Each row was made from one walk, in order. Every step used is in the known rows, and no mark comes twice. Write each row's walk.
Known rows
vukim/modoz: -.70  .00 -.10 -.27  .42  .84 -.03 -.39 -.14  .18  .46  .61 -.08  .34  .20 -.34
nipa/modoz/vukim: -.50 -.15  .10 -.10  .38  .74 -.02 -.13  .22 -.39  .19  .63 -.14 -.04  .35 -.01
tozev/nipa/fera/modoz/vukim: -.35  .07  .02 -.30  .24  .47 -.12  .14  .41 -.14  .15  .69  .04 -.07  .35  .19
modoz/vukim/zudav/tozev/nipa: -.03 -.03  .02 -.44  .28  .34 -.22  .19  .14 -.43 -.04  .69  .03  .03  .05  .32
tozev/nipa/fera/modoz: -.63 -.08 -.12 -.29  .29  .59 -.20  .03  .20  .03  .37  .77 -.02  .23  .43 -.06
zudav/tozev/vukim: -.34  .20 -.14 -.09  .22  .41  .01 -.18  .09 -.28  .13  .87 -.09  .27  .17  .27
fera/modoz/vukim/zudav: -.34  .04  .14 -.49  .10  .61  .27 -.12  .41 -.49 -.01  .68  .15  .39  .32 -.09
nipa/fera: -.66 -.04 -.03  .09  .57  .71 -.15 -.20  .09 -.28  .50  .61 -.41  .28  .42 -.30
nipa/fera/modoz: -.79  .04 -.03 -.14  .38  .70  .11 -.18  .20 -.18  .47  .72 -.22  .45  .54 -.21
tozev/nipa/modoz/vukim: -.34 -.27  .01 -.25  .30  .63 -.32  .07  .24 -.18  .09  .68  .06 -.24  .23  .13
nipa/modoz/vukim/zudav/tozev: -.37 -.22  .18 -.43  .43  .69 -.06  .01  .06 -.59  .20  .61 -.33  .09  .30  .27
fera/nipa/modoz/vukim/zudav/tozev: -.45 -.03  .29 -.46  .22  .59 -.02 -.03 -.17 -.28  .22  .76 -.29  .05  .16  .64
tozev/nipa/fera/modoz/vukim/zudav: -.28 -.13  .13 -.61  .22  .61 -.21  .16  .39 -.26  .11  .59 -.03  .07  .34  .12
nipa/modoz/vukim/tozev: -.35 -.02  .13 -.21  .65  .73  .15 -.11 -.24 -.10  .34  .55 -.05 -.27  .10 -.07
zudav/tozev: -.54  .14 -.14  .02  .42  .42  .09 -.14 -.05 -.35  .32  .82 -.15  .39  .25 -.02
zudav/vukim/modoz: -.88  .24 -.02 -.02  .47  .84 -.10 -.30 -.31  .23  .53  .63 -.02  .11  .08 -.36

Which walk is each row?
-.51 -.50 -.04 -.58  .39  .70 -.45  .08 -.14 -.21  .32  .75 -.18  .18  .27  .15 -> vukim/zudav/tozev/nipa/modoz
-.10  .13  .05 -.18  .71  .48 -.20  .14 -.18  .08  .32  .49 -.05 -.45 -.01  .05 -> modoz/vukim/tozev/nipa/fera
-.17  .10  .10 -.29  .37  .44  .07 -.01  .11 -.63  .05  .64 -.17  .22  .16  .17 -> modoz/vukim/zudav/tozev
-.01  .18 -.04 -.22  .50  .38 -.02  .07 -.15  .04  .10  .64  .32 -.32 -.14 -.01 -> modoz/vukim/tozev/nipa
-.50  .05 -.09 -.41  .56  .58 -.03  .05 -.28  .32  .52  .70  .08  .00  .19 -.12 -> vukim/tozev/nipa/fera/modoz
-.50  .19  .10 -.15  .33  .57  .18 -.05  .39 -.34  .25  .64 -.16  .13  .45  .05 -> nipa/fera/modoz/vukim
-.29  .02 -.16 -.22  .55  .50 -.10 -.05 -.36  .21  .31  .72  .27 -.02 -.05 -.28 -> vukim/tozev/nipa
-.42  .19  .25 -.25  .44  .64  .19 -.16 -.47  .19  .36  .70  .00 -.30 -.04  .31 -> fera/nipa/modoz/vukim/tozev
-.12  .25 -.03 -.46  .31  .36  .23  .10 -.06  .14  .07  .75  .52 -.16 -.03  .08 -> fera/modoz/vukim/tozev/nipa
-.62  .37  .01  .19  .66  .61  .12 -.17 -.53  .05  .50  .69  .14 -.06 -.07 -.44 -> zudav/vukim/tozev
-.47 -.07 -.02 -.28  .41  .56 -.01 -.13 -.07 -.48  .28  .74 -.22  .52  .25 -.09 -> vukim/zudav/tozev
-.15  .05  .02 -.68  .08  .32  .02  .22  .24 -.34 -.07  .80  .23  .18  .17  .40 -> fera/modoz/vukim/zudav/tozev/nipa
-.32 -.19 -.12 -.44  .32  .45 -.31  .07 -.06 -.27  .18  .77 -.02  .32  .14  .06 -> vukim/zudav/tozev/nipa
-.29 -.14 -.03 -.28  .37  .45 -.27  .20  .07 -.23  .13  .75 -.06 -.25  .19  .48 -> zudav/tozev/nipa/modoz/vukim
-.67 -.06 -.01 -.10  .65  .74 -.31  .05 -.60  .31  .53  .70  .17 -.41 -.05 -.20 -> zudav/vukim/tozev/nipa/modoz
-.30  .21 -.03 -.33  .32  .29 -.06  .29  .22 -.19  .20  .75 -.08 -.08  .31  .55 -> zudav/tozev/nipa/fera/modoz/vukim
